In the rows, zero is written as 128.
Known rows, with every step that occurs:
bogal > navos > bubi: [120 117 132 159 157 112 141 101  91 180 134 126 145 144 127 138  78  93
 143 130 133 113 135 103  57 165 134]
ribev > bubi > navos > nudi: [113 128 143 119 151 134 105 139 139 194 149 151 123 117 140 177  72 132
 110 122  92 121 105 129 163  88 130]
bepud > bubi > navos: [ 95  98 116 149 195  98  80 119 152 142 109 166 151 103 146 124  99 139
 122 126  92 113 176 121 117 142 153]
bubi > bogal > navos > nudi > ribev: [150 123 107 137 115 128 123 131 154  97 171 140 142 224 105 138 134 106
 112 157 170 122  94 167  78 128  87]
ribev > nudi > bubi > bogal: [127  93  59 106 135 197 107 139 123 124 121 121  92 151 113 137 130 124
 175 131 112 112  90 128 175  93 131]
navos > bubi: [111 116  90 167 164 128 144 114  73 171 105 170 112 126 116 157  63 119
 156  99 114 118 115  99 111 126 138]
ribev > bepud > bogal: [103 132 140 121 123 140 112 145 109  73  72 144 162  79 193  86 184 129
  99  98 128 115 116 113 144 162 166]
ribev > nudi: [150 115 118 146 106 185 128 126 117 134 157 112 113  91 164 121 122 124
 131 128 111 111 119 144 160 127 157]
bepud > nudi > bubi: [117 140  90 132 129 189 181 150 154 141  94 132 115 128 102  83 121 133
 150 103 110  96 170 112 183 118 106]
bogal > navos > ribev > nudi > bubi: [146 127 189 154  46 137 185 109 112 182 182  67 122 121  93 119 113 119
 132 163 130 125 106 117  85 147  96]
bogal > navos > ribev > bubi > nudi: [140 110 184 133 101 122 166  85 119 163 192  96 136 136 129 163  91 112
 107 157 133 154  84 148 125 120 116]
bogal > navos > ribev: [153 138 202 175  86  82 181 105 116 144 184 110 146 147 135 126 100 114
  90 153 147 134 109 137  50 166  85]
nudi > ribev: [157 155  86 133 108 102 129 134 151  85 114 137 106 164 102 123 163 129
  79  98 149 142 158 152 110 115 118]
navos > bubi > bepud > nudi > bogal: [121 104  90 134 199 165 183 108  80  73  69 199 139 145 117 109  87 117
 174 105 148 141 132 154 155 128 116]
navos > ribev > nudi: [154 123 176 189  45 143 179 112  96 145 187 114 104  85 131 136 104 148
 118 143 116 132  75 145 140 135 108]
bogal > nudi > ribev > bepud > navos > bubi: [108 187 142 125 101 124 120 110 146 169 157  82 114  53 119 110 176 119
 112 126 146  99 199 112 116 165 157]
bepud > bubi > ribev > navos > nudi > bogal: [113 117  94 118  92 110 116 129 132 123 104 125 118 111  62 131 140 172
 151 148 115 156 127 106 128  93 162]
bubi > navos: [132 123 155 130 199  92  85 123 169 116 151 176 147 153 168 151 108 120
  89 127 108 121 168 173 120 129 120]
ribev > navos > nudi: [106 143 181 156  59 140 173 157 123 196 188 118 119 112 116 140 122 145
 122 145  88 133 141 123 127 105 152]
bepud > bogal > navos: [117  99 132 120 155 118  96 138 119  88  95 129 209 157 188 106 161 103
 122 131 158 103 112 137  82 179 131]
bepud > bogal > ribev: [164 123 148 131 133 115  98 153 119 102  72 139 179 134 197 108 153 141
 107 121 171 121  91 122 111 168 138]
bepud > bubi > bogal > navos > nudi > ribev: [113 102  73 155 115 126 115 127 141 124 124 132 145 169  84 114 125 129
 140 149 151 115 112 115  80 140 123]
bubi > ribev: [188 151 115 131 183 101  97  98 164  69 141 147 108 157 138 159  96 132
  84 115 139 145 130 147 152 102 115]
bogal > nudi > bubi > ribev > navos: [151 181 134  84 141 136 116 106 180 177 164  54  88 132  87 153 129 142
 106 151 138 120 173 114 153  80 138]
bepud > nudi > bubi > bogal > navos > ribev: [116 116 129 151 113 154 180 128 153 118 134 122 133 173  92  94 123 132
 156 148 134 106 113 135 137 153  58]
ribev > navos > nudi > bubi > bepud > bogal: [ 85 128 185 110 116 154 172 162 109 147 122 136 149 143 106 133 129 142
 155 134 109 145 138 117 156  93 137]
ribev > nudi > bogal > navos > bubi: [129  81  76 105  93 169 126 116  74 135 111 107 138 127 107 116 149 100
 184 151 146 122  91 140  81 144 153]

Rows:
[133 134 112  83 171 100  97 117 132  52  69 110 156 159 154 118 168 111
  88 100 170 163 134 148 131 139 132]  nudi > ribev > bubi > bepud > bogal > navos
[ 92 153 177 128 124 109 116 144 140 117 151 126 132  39 196  89 174 112
 116 111  90 124 194 113 134 173 162]  ribev > bepud > navos
[146 145  92  75 177 155  84 121 153 106  88 108 155 155 124 144 141 135
 124 131 178  89 109 123 158 103 117]  bepud > bogal > nudi > bubi > ribev
[139 126 156 162  41 155 192 124  95 173 157 103  87 102  78 136 103 148
 143 137 109 131  85 113 144 106  95]  navos > ribev > nudi > bubi
[192 181 200 146  90 115 146 131 134 143 125 100 110  74 181  85 143 138
  57 121 146 145 138  94 110 163 163]  bogal > ribev > bepud
[105 131 196 169  99  65 147 138 122 134 187 147 139  89 158 135 125 129
 137 136 106 134 142 138 105 162  86]  bepud > navos > ribev
[138  98 100 128 188 113  92 119 141  81 149 143 150 208 170 135 125  95
 120 149 152 120  98 161  82 149 111]  bubi > bogal > navos
[146 143 121 104 207 139 173 127 116 104  98 159 108 176 115 131  77 106
 124 101 137 154 159 123 147  75 104]  nudi > bubi > bepud
[149 103 171 100 133 143  62 147 151 133  85 113 174 118 167 116 168 147
 138 143 140 110 113 128 145 163 144]  bepud > bogal > ribev > nudi > bubi > navos
[168 162 119 125 118 156 166 133 145 158 143 145  95 173  47 169  62 137
 127 126 134 126 109 104 155  49  88]  navos > nudi > bubi > ribev
[163 171 153 102 159 137  77  94 166  61 120 101 146  88 178 121 164 140
  69 127 165 109 119 133 171 140 153]  bubi > ribev > bepud > bogal > nudi
[173 128  63  66 104 109 116 158  98 124  43 112 108 139 133 117 159 136
 116 118 171 166  67 115 101 103 148]  nudi > bogal > ribev > bubi
[ 87 128 157 145 155 109  96 117 149 134 106 143 135  43 160  90 136 141
  95 116  82 120 188  99 131 163 184]  ribev > bepud > bubi > navos
[104 125 125 107  43 135 169 172 105 152 142 134 125 143  84 129 166 143
 143 150 115 149 114 144 102  86 147]  ribev > navos > nudi > bogal
[111  94  90 104 154 112  62 111 113  98 127 141 125  93 118 154 146 123
 209 135 115 136 136 137 141 142 140]  bepud > navos > bubi > ribev > nudi > bogal
[ 72 110 125 154 172  96 108 132  96 169 137 164 138  89 152 146 102 108
 191 112  93 113 170 104 114 164 137]  bepud > navos > bubi
[107  98 154 128  49 109 137 145 104 109 169 126 137  76 138 116 177 133
 176 156 117 139 109 163 114 154 104]  bepud > navos > ribev > nudi > bogal
[107 137 166 114 183 134 141 138 109 147 156 146 129  88 182 151  69 108
 144 113 107 150 135 123 185 101 129]  ribev > bubi > bepud > navos > nudi
[ 88 142 119 167  76 137 155 128 153 139 117 110 109  97  82  92 178 162
 142 110  95 127 206 132 161 168 148]  bepud > nudi > ribev > navos > bubi
[132 156 125  93 143  97 111 124 166 130 120  98  78 151  71 156 137 150
 124 119  98 160 174 103 156  80 135]  nudi > bubi > ribev > navos
[125 125  19  98 144 107  72 135 141  79  82 128  82 174 113 151 164 135
 106  94 137 153  92 140 156  95 127]  nudi > ribev > bubi > bogal
[116 109  43  99 181 140 114 149 128 109  88 162  98 207  98 146 115 117
 156 112 128 124  98 118 137  79 101]  nudi > bubi > bogal
